What can hang from each mark:
Q267: Q428 Q672 Q721 Q800
Q672: Q267 Q721
Q428: Q800
Q721: Q672
Q302: Q267 Q721 Q800
Q640: Q721
Q800: Q302 Q428 Q640 Q672

Each row was made from one small tree. The marks that hang from a mark follow it in brackets, in the order of their numbers. Every link used is in the known rows. Write each row's tree.
Known rows:
Q800(Q302(Q267) Q428 Q640(Q721(Q672))): [ -7.2 -36.0  41.3  32.0  33.2  -4.3  -5.0 -31.6  27.2   6.6  24.6  18.7
  -4.3  33.6  -7.3 -11.3 -77.8  17.5 -13.6 -23.6   7.3 -32.2]
Q800(Q302(Q267 Q721(Q672))): [  2.6 -10.2  25.5   0.3  -2.2  15.1  -7.2 -25.6  13.9   1.0  32.1  14.7
   3.6  11.5   5.8   2.5 -60.7   5.4  17.8   7.3 -20.0 -23.2]
Q721(Q672): [ -9.9   5.4   3.7  -2.1  -2.2  17.0  -0.1 -10.6  -1.9   1.7   2.5 -24.2
  20.8  -9.9  10.5  -3.6 -37.7  -3.6  18.9   1.6 -27.3   3.0]
Q267(Q672): [  6.5   2.9  22.4  15.9   5.9  -6.5  11.7  11.8  -5.3   3.1   0.5   6.3
 -15.6   0.3  12.0  -3.1  -5.0 -22.3  -0.5  -5.6  -1.0 -11.9]
Q428(Q800(Q302(Q267) Q672(Q721))): [ -6.0  -4.6  25.1  24.4 -20.3 -30.3 -11.9  -2.1   3.7 -20.6  -1.9  26.5
  -7.0  20.8  -7.1  10.9 -12.1 -45.9 -28.1 -30.6   7.2 -46.7]
Q672(Q267(Q800(Q640))): [-13.1  -3.1  12.7   1.1  27.3   9.8   3.0  -1.8   7.4 -13.2 -37.7   3.4
   6.3   0.9 -21.1 -17.4  25.3   0.8  22.8 -34.1  -2.8 -14.1]
Q428(Q800(Q672(Q721))): [ -6.6   4.0   8.2  19.6 -21.0 -32.2  -7.1   3.2  -6.5 -15.8 -16.8  11.6
  -4.5  10.6  -9.3   8.4  25.4 -51.2 -22.4 -29.4   8.9 -29.9]
Q302(Q800(Q672(Q267))): [  1.3 -21.7  16.0  12.2  30.2  -0.7  -8.1  25.2   7.7  -7.9 -18.2  15.4
  16.8   5.4 -26.1   7.7 -11.7 -20.4  -8.1 -15.2   1.4 -10.8]
Q672(Q267(Q800(Q302 Q428 Q640)) Q721): [ -9.4  10.2  32.6  20.5   6.1   3.4  -4.1   0.5  10.0  -2.3 -36.2  22.0
   6.4  17.5 -39.8 -22.1  20.2 -45.8   2.7 -59.9 -11.9 -32.3]
Q267(Q428 Q800): [ -8.3  33.8  10.4 -21.9  46.6   8.0  32.6   0.7 -33.9 -12.3 -41.1  24.3
 -17.2  -2.1   8.0  -0.7  16.8 -35.3   9.9 -37.4   4.4 -22.6]
Q800(Q640 Q672(Q267 Q721)): [ -5.7   4.8   8.1  27.5 -16.8 -23.2 -34.1  10.7  19.1  -4.6 -11.8   2.2
  10.0  20.6 -26.6  -2.1  38.0 -29.1   1.9 -41.5   5.9  -4.3]
Q800(Q302(Q721) Q428 Q672): [  7.7 -30.5  24.3  34.2  34.8 -25.1 -10.9   4.3   2.0  -0.2  54.3  57.5
 -18.0  42.1 -10.9  -8.9   7.6 -71.2 -23.9 -29.0  22.1 -36.9]
Q721(Q672(Q267)): [-12.4   1.0   5.2  -4.2  10.7  19.1  -8.1  -3.0  11.6  -5.7 -11.9 -26.1
  36.5 -13.0  -5.9 -13.5 -28.8  -5.2  24.8  -3.3 -36.5  -1.1]
Q267(Q721(Q672) Q800(Q302)): [ -9.4  11.5  20.4  17.9   0.0  12.5  29.1 -10.4 -19.7  -1.3   2.1  -2.2
 -17.0  14.7  20.4 -17.4 -38.8 -33.1  -1.6 -37.9 -17.7 -34.6]
Q721(Q672(Q267(Q800))): [-16.6   7.1  12.3  -8.6  23.0  26.5   5.7  -5.9   2.0 -12.2 -29.6 -22.5
  29.2 -12.4  -5.2 -19.8 -18.8 -14.8  34.6 -17.2 -36.1 -10.1]
Q640(Q721): [  6.4  -1.9   9.3   5.6  -1.0 -11.6  -5.2 -14.3   9.4   0.0 -10.5  -6.1
 -12.0   9.3  -5.8 -15.4 -18.9  20.6  -3.4  10.0   8.6  -8.5]
Q672(Q267(Q428 Q800(Q302 Q640)) Q721): [ -9.9  42.0  28.3   2.3   4.9   4.9   1.5   0.3  -8.3  -7.2 -53.6  24.2
   0.8   9.5 -30.6 -15.1  15.5 -42.5   9.6 -64.6 -15.0 -31.8]
Q672(Q267(Q800) Q721): [ -4.4  30.1  13.7  -4.5 -12.4  10.1  -6.6   7.2   6.9  -7.7 -58.4  -3.0
  15.3  -1.0 -32.5 -17.4  33.4 -38.1  22.8 -35.1 -24.0 -17.3]
Q721(Q672(Q267(Q428(Q800)))): [-18.5  10.1   9.2  -9.1  30.5  13.6   6.1  -5.2  -4.9 -12.3 -28.1  -9.2
  30.0 -14.3  -1.6  -5.6 -25.6 -21.2  13.4 -21.0 -30.4 -20.9]
Q428(Q800): [ -9.4 -10.1   7.2   6.2  -0.9 -14.5  10.3  -8.0  -8.8 -13.3 -16.0   8.6
  -3.8  -1.9  -2.2   7.1   2.8 -10.0 -17.6 -13.1   7.4 -26.5]
Q302(Q267(Q672 Q800(Q640))): [ -2.1  -6.0  32.5   2.8  26.9   5.9  22.0  -4.4   6.6  -5.4 -23.1  11.8
 -17.2   6.3  13.8   7.5 -10.5   3.3  20.1 -21.3   7.1 -20.2]
Q721(Q672(Q267(Q428 Q800))): [-18.0  23.3  11.6 -16.8  40.0  25.1  13.2  -2.3 -10.4 -12.1 -38.6 -11.9
  26.5 -14.9   0.4 -15.6 -16.4 -26.0  31.9 -27.3 -33.3 -15.3]

Write each row's tree:
[ -9.5 -16.7  10.5  17.1  42.0   1.7  17.6   7.9  11.0  -0.6 -20.6  12.0
  -0.7  19.5 -14.8 -18.4  33.5 -24.2  -5.9 -53.1   8.2 -27.1]	Q672(Q267(Q721 Q800(Q428 Q640)))
[ -7.5  -7.0  20.2   3.5  35.8   6.9   3.1 -16.1  13.6  -6.7 -28.9 -15.4
  12.2   5.9 -14.0 -33.8 -31.0  -7.2  17.8 -11.1 -14.1 -23.8]	Q640(Q721(Q672(Q267(Q800(Q428)))))
[  2.4  16.2  55.2  32.0  16.0  -4.0  28.1  10.8 -18.8   2.8 -19.3  40.2
 -32.0  21.7  -5.9 -19.6  -1.5 -88.4  -8.8 -54.3  -5.0 -46.7]	Q267(Q672(Q721) Q800(Q302 Q428))
[ -1.3  29.1   1.3   1.5  42.3 -15.2  33.4  17.1 -32.9  -9.9 -18.1  25.2
 -31.1  23.2  23.8  -0.3  35.6 -68.7 -17.7 -57.9  20.4 -35.2]	Q267(Q428 Q721 Q800(Q672))
[ 14.9 -30.3  21.4 -13.8  22.0  23.2   1.8  -9.0  19.3   6.7  -3.2  26.9
  10.9   3.3 -17.1  34.1 -39.6  25.2  16.6  18.8  -2.0 -12.7]	Q302(Q267 Q721 Q800)
[-13.2 -24.7  29.3  19.7  -4.6  -6.2   1.3 -39.2   5.6  -9.3  11.7  22.9
  -5.2  10.8  -0.8  11.7 -43.7  12.1  -1.0 -20.1  -0.3 -40.6]	Q428(Q800(Q302(Q267 Q721(Q672)) Q640))
[-16.4  31.5   8.7   1.7  33.9   9.6  42.9 -12.2 -32.2   4.5 -24.4   2.6
 -17.2   8.1  26.9   1.8 -10.6 -28.0   4.0 -61.1  -1.0 -24.6]	Q267(Q428 Q721(Q672) Q800(Q640))
[  5.7  11.0  24.4  22.9  13.7  -5.6  45.0  13.9 -19.2   2.9 -15.8   9.9
 -40.0  13.9  27.2 -10.4  12.9 -47.3  -7.1 -36.4   5.3 -32.7]	Q267(Q672 Q721 Q800)
[-16.0 -17.2  24.2  31.5  -9.1 -19.4   6.9 -22.3  -9.3 -11.6   2.5  24.0
 -18.1  13.1  -5.9   3.2 -20.2   1.8 -25.2 -33.7  15.0 -37.4]	Q428(Q800(Q302 Q640))
[ -3.0  26.3  -4.7  -2.7  18.6   4.9  23.9   2.6 -20.2  10.6   2.6  -4.1
  -1.3   4.6  26.8   5.7 -24.9 -29.8 -13.7 -26.5 -12.0 -13.3]	Q267(Q428 Q721(Q672))
[  1.8 -34.9  21.1  12.2  26.9  -1.0  -7.7   6.3  21.0  -3.3  -4.9  20.3
   7.7  15.1 -12.1  34.0 -37.2  19.1  -6.4 -12.3  17.1  -6.5]	Q302(Q267 Q800(Q640 Q672))
[ 12.9 -35.9  23.2   6.2  40.4  13.4  12.0  -3.0   2.6  15.2   5.5  41.0
   4.4  10.4 -27.7  17.5 -14.1 -18.8  -2.4  -4.0   8.0 -16.2]	Q302(Q721 Q800(Q428))
[  0.5  11.8  35.7  -6.4  49.3  -0.3  29.4  -8.0  -4.2  -7.3 -36.5  22.2
 -30.1  11.0  17.0   4.7 -19.1  -0.5  13.3 -28.1  12.8 -32.4]	Q302(Q267(Q428 Q672 Q800(Q640(Q721))))
[  5.2  -5.1  29.8  29.3  42.6  -7.9  50.8  18.5 -15.0   9.3  -8.2  25.6
 -38.6  24.1  20.1 -12.7  19.7 -71.6 -21.2 -49.7  14.2 -41.9]	Q267(Q672 Q721 Q800(Q428))
[  5.2 -49.0  26.8  26.4  53.2  -4.4  -8.1   5.4  16.5   7.2   7.2  46.5
   8.4  26.1 -38.6  14.0  10.8 -26.6  -2.2 -31.0  20.9 -20.2]	Q302(Q721 Q800(Q428 Q640 Q672(Q267)))
[-10.1  -1.9  11.5  -3.9  17.7   8.4   0.2 -25.6  -2.1  -0.4  -5.7   8.2
  16.9  -2.8  -7.6   1.1  -5.0  -8.8  28.7 -17.6 -16.8 -22.1]	Q302(Q721(Q672(Q267(Q428(Q800(Q640))))))
[ -7.6   7.8  11.7  32.3  18.6 -37.7  19.6   1.7 -25.6  -5.9  10.6  40.9
 -34.3  33.6  17.4   9.5  -0.7 -46.9 -53.3 -63.2  28.9 -48.4]	Q267(Q428(Q800(Q302 Q640 Q672)) Q721)
[  5.6   8.1  13.9 -27.2  48.7   2.6   8.8  -7.7  -3.0 -12.2  -9.7  37.4
 -13.1  13.2   9.4  16.8  22.1 -30.8  28.0 -17.2  13.9 -28.4]	Q302(Q267(Q428 Q800(Q672)) Q721)
[  2.5   2.2  24.2   2.6  24.3  -3.6  -2.9  10.6   7.3   0.4 -27.8  29.5
   7.0  15.3 -15.7  42.2 -31.9 -10.4 -11.6 -32.7  12.0 -12.9]	Q302(Q267(Q428) Q800(Q640 Q672(Q721)))
[ -2.4  -5.7  24.1  28.3  27.1 -22.5 -21.1  -4.1   2.7  -8.3  26.7  47.8
 -13.4  34.0 -16.7  -8.2  12.5 -31.1  -0.7 -47.2  17.5 -32.5]	Q800(Q302(Q721) Q640 Q672(Q267(Q428)))
[  0.9  -3.8   4.7  -8.5  16.1   7.6  21.3  -0.1  10.6  -5.2 -13.9   2.1
 -10.2  11.7  17.3   9.3  -5.8   0.6   1.0 -14.9   3.9 -22.8]	Q302(Q267(Q721 Q800))
[ -0.3  11.7  -5.5  -4.2  30.3  -2.0   9.6  18.4   1.8   0.8 -15.9   9.8
   6.2   7.2  -2.9  -6.7  15.8 -22.8 -12.9 -29.6  -3.4 -19.2]	Q672(Q267(Q428 Q721))
[-11.2  -1.6  12.4  30.4 -24.5 -35.8 -10.2  -6.6  -3.6 -12.1 -15.8  11.3
  -9.1  17.7 -11.0  12.3  25.2 -32.7 -20.8 -42.4  18.2 -25.7]	Q428(Q800(Q640 Q672(Q721)))
[-10.5  15.2  16.7  -8.6  50.4   3.5  10.6  -5.7  -3.1 -13.6 -53.2  14.1
  -4.7   5.2 -17.9 -19.1  16.4  -4.1  15.3 -42.5   5.5 -25.3]	Q672(Q267(Q428 Q800(Q640(Q721))))
[ -9.4  -2.5   8.4 -14.0  32.6  -6.4  11.9 -11.1   1.5 -10.0 -20.9  21.3
  -0.2   2.6   7.6  25.1 -14.0  10.3  -7.9 -20.4  12.7 -25.9]	Q302(Q267(Q428(Q800(Q640))))
